Each row comes from the steps of one path. Every step used is in the known rows, and no mark comes twice. Write the path behind each row, first mark first.
Known rows
finize, netir, pibi, nofe: [ -3   8  14   4 -12  -9 -12  -7  22 -20 -11   9  27  11 -32   6 -14  21
  15   9  -9   3]
finize, netir, keti: [  9   1  -5  -2 -11 -12  -8 -13   8 -22  -4   3  -4   5 -10  10 -13  13
  14   4  -7   9]
finize, netir, difo, nofe: [  7   6  -1 -14  -9 -25 -16 -15  16  -1  -7  -8 -15  -9  14  12   0   9
   9  -5   2  19]
dige, pibi, netir: [ -2 -13  -1   8   7  -6  13   7  14 -10   5   0  23  27 -10  15  -8  -3
   6   5 -11  15]
pibi, nofe: [  1   6   9   7  -2   1   0  12  10   4 -13   8  17   8 -17   9  -4   8
   2  11  -3   3]
keti, nofe, finize: [  1  -4 -19  -9 -16 -21  16  -2 -13  24 -11  -1  10  -5   6  20   5  -9
  18   2   8  -8]
difo, nofe, finize, netir, keti: [ -1   2 -33   2 -16 -33  -3 -24   4   9   0   0 -13  -5  15  13  -4   0
  35  14 -20   8]
pibi, netir, keti, nofe, finize: [  0 -11 -33   3  -3 -33  26   3  10   2 -18  14  18  24  -9  37  -5 -19
  35  17  -9   1]
dige, pibi: [  3   1   7   6   1  -5   8   3  -4  -8   6 -11  12   5  -1   4  -5   2
  -3  -5   1  12]
finize, netir, pibi, nofe, keti: [ -9  12   6   9 -23 -13 -10  -8  30  -9  -9  -3  25   1 -20  25  -1  12
  36  15 -13   5]
pibi, netir, keti: [ -1  -7 -15  10  10 -11  11   5  25 -22  -7  16   8  30 -17  15 -11  -8
  18  15 -17   9]
finize, netir, pibi, nofe, keti, pomeb: [-11   9   1   8 -36  -9   1  -6  36  -5 -28  -8  44  15 -16  16  -5   8
  43   8 -14  -2]
netir, keti, pomeb: [  3   4 -15  10  -8  -4  15   5  11 -12 -23  -1  15  20  -4  -5  -8  -8
  16  -3  -2  -2]
dige, pibi, nofe, finize, netir, difo: [  9   2   5  -8 -14 -33   8   9  -1   3 -18 -16  30  -4   7  31 -10  19
  21   1  -7  21]
netir, keti: [  3   5 -10  10   4 -10   4   3   5 -18  -5   3  -3   7  -6   4  -5  -4
   9   4  -4   5]
keti, netir, pibi, nofe: [ -2  12  16   1  -4 -11  -3  13  22 -10 -24  11  33  22 -25   6 -15   9
  23  15  -1  12]
nofe, pibi, netir: [-12 -15 -17   9  -8   0  18   5  25  10  -9  -2  16  22 -11  17   3  -5
  16  11  -4  -1]
nofe, finize, netir: [  1  -8 -13 -14 -17 -17  -2 -17 -12  15   3  -3   2 -13  16  11  -4  11
  23   4 -15  -4]
keti, nofe, finize, netir, pibi: [ -4  -1 -13 -13 -26 -32   6 -20  -3   0  -8   1  22  -3  -7  20  -6   5
  32  -3   1 -10]
difo, nofe, pibi, netir, finize: [-10  -7 -46  25 -10 -26  18  -2  39  18 -13  -6  12  23  -3  19  12 -14
  26  13 -13  21]
nofe, keti, netir, difo: [  8   9   4 -17 -14 -22  -1  14  15   7 -23 -22   0  -8  29  33   6  -8
  36   3   4  26]
dige, pibi, nofe, finize, netir, keti: [  6   3 -10  11 -15 -28  12   1  -2  -5 -13  -4  29   9  -8  28 -16  17
  30  18 -17  17]
finize, netir: [  7  -2   4 -11 -12  -4 -12 -16   3  -5   0   0  -5  -4  -3   7  -9  17
   6   0  -3   5]
pibi, netir: [ -3 -11  -6   3   7   0   6   1  19  -4  -3  12  11  21  -9  13  -5  -5
   9  11 -13   3]
dige, pibi, nofe: [  3   6  13  14  -1  -2   7  14   5  -3  -7  -3  28  15 -17  13  -8  11
  -4   8   0  16]

Which path is each row?
[  7  15  -9  15 -20 -28  11  23  19  10 -29 -20  35  18   4  45   2   0
  39  19  -9  47]
dige, pibi, nofe, keti, netir, finize
[ -1  11   5  18 -12  -7  10  12  12   6  -7 -16  26   6  -5  32   4  -1
  19  14  -5  18]
dige, pibi, nofe, keti
[ -6   5 -17   4 -12 -20   9   1  20  16 -14 -21  -5  -7  15  10  15  -7
  11  -5  12  10]
netir, difo, nofe, pibi
[ 13   5  12 -23  -2 -16  -2  15   8  -4 -23  -8   4   2  16  14  -5   2
  14  -6  10  23]
keti, netir, difo
[  7   2   2 -14 -12 -28   0   4   4   9 -22  -3  20 -10  10  28  -7  16
  25   4 -10   9]
pibi, nofe, finize, netir, difo
[ -3  15 -13   1  -8 -27  -2  -1  21  14  -8 -21 -13 -16  30  23  20 -19
  25   1   0  17]
netir, difo, nofe, keti
[  2   4 -10 -10 -19 -23   2   8  25  23 -25 -19  -2   3  18  19   8  -3
  25   0  17  23]
keti, netir, difo, nofe, pibi
[ -9 -12 -37  20  -8 -17  25   9  28   7 -18  -7  24  23 -10  22   7  -9
  22   8 -13  15]
nofe, pibi, netir, finize
[-13 -12 -27  15 -12  -8  13  -5  36  21  -4  -1   6  22  -7  15   8 -11
  19  15  -5   4]
difo, nofe, pibi, netir
[-15   5  -8  13  -2 -19  12   9   5   2 -11   8  34   2 -10   4  -1  -2
  26  11 -14  -9]
netir, pibi, nofe, finize
[  2  -2  -5   5  11 -27  10   8  28  -8  -4 -10  10  19   7  19   0 -10
   7   0  -5  31]
dige, pibi, netir, difo, nofe
[  1 -10 -12  -7 -14 -22  25  13  30   6 -32  -8  23  19 -12  40   4  -9
  17  -2  18   9]
keti, nofe, pibi, netir, difo
[ -5   2   5  -2 -11 -11 -12 -16  13 -24   2   1   9   0 -15  -3 -12  16
  14  -4  -6   0]
finize, netir, pibi
[-11   0 -23  12 -19  -7   6  -9  16  26  -2 -13  -4  -1   2   4  15  -6
  11   3   7   1]
difo, nofe, pibi
[  4  16 -14   8 -21 -24   3  18  25  16 -33  -8  25   9   5  38   4  -3
  43  24 -11  34]
pibi, nofe, keti, netir, finize
[  2   3  -1 -10 -20  -9  -3   2  10  18 -10 -11   1   0  19  28   4  -8
  36  14  -3  17]
nofe, keti, netir
[ -9  11   8  16   3  -6   2   9  19 -16 -12  11  30  13 -29  -2  -7   5
   9   7  -4  -2]
netir, pibi, nofe
[ -8   4 -11   5 -25   1  14   3  14  17 -16 -16  17   5  16  10  10 -15
  28  -1  -4  -3]
nofe, keti, pomeb
[ -7  -8 -27  -4   7 -33  14   4  19  18  -9   0   5   3  26  23   7 -19
  32   9 -18  12]
pibi, netir, difo, nofe, finize
[ -8   1 -27   4  -6 -20   5 -10  -3  31   4  -1  -7  -9  24   2  11 -11
  21   9 -12  -2]
difo, nofe, finize
[ -6   8 -19  11 -14 -12  -4 -12  16  22   4 -12 -14  -9  19  17  20 -16
  26  14  -9   7]
difo, nofe, keti
[  3   9 -11 -12 -33 -23  -3 -13  30  14 -23 -26   2  -7  29  22   8  -6
  35  -8  -4  17]
finize, netir, difo, nofe, keti, pomeb
[ 10   5 -13  -3  -7 -22   1  10   8   3 -21  -4  10  11   8  12  -4   2
  19   2  -3  29]
keti, netir, finize
[-11  -8 -38  23 -19 -13  28   0  47   8 -29  -1  23  42  -9  10   1 -19
  34  11 -10   4]
difo, nofe, pibi, netir, keti, pomeb
[ -3  -9 -37  13 -19 -27  29   6  28  12 -31  -4  28  29 -21  38   5 -12
  20   5   7  13]
keti, nofe, pibi, netir, finize
[  0  -7 -25  12   8 -20  13   7  22  -7 -12   6  17  23  -6  16   1  -9
  15   8 -18  20]
pibi, netir, finize
[ 13   3  -4  -9 -22 -23  -3 -16   7 -18 -18   7   1  11 -20  27 -15  11
  14   3   7   8]
finize, netir, keti, nofe
[  4  -4   1   1 -17 -19   6  -2  -7  12  -7  -7  31   1  -2  26 -11  19
  22  11 -16  11]
dige, pibi, nofe, finize, netir
[  0   1 -22   9 -25 -17  22   2  11   2 -25  -7   9  13 -20  28   2  -6
  16   2  19  -1]
netir, keti, nofe, pibi
[  3   2 -27   1 -12 -30  21   0  -9   7 -17   3   9   4   1  25   0 -12
  26   6   2  -3]
netir, keti, nofe, finize
[-13   2 -21   0 -16 -31  -6 -28   7   6   7  -2   4  -9   8   0  -1   3
  35   5 -18  -4]
difo, nofe, finize, netir, pibi
[ 10  16  17  -4 -14 -25   6  26  20   3 -29 -24  30   6  12  47  -3   2
  33  12   4  41]
dige, pibi, nofe, keti, netir, difo
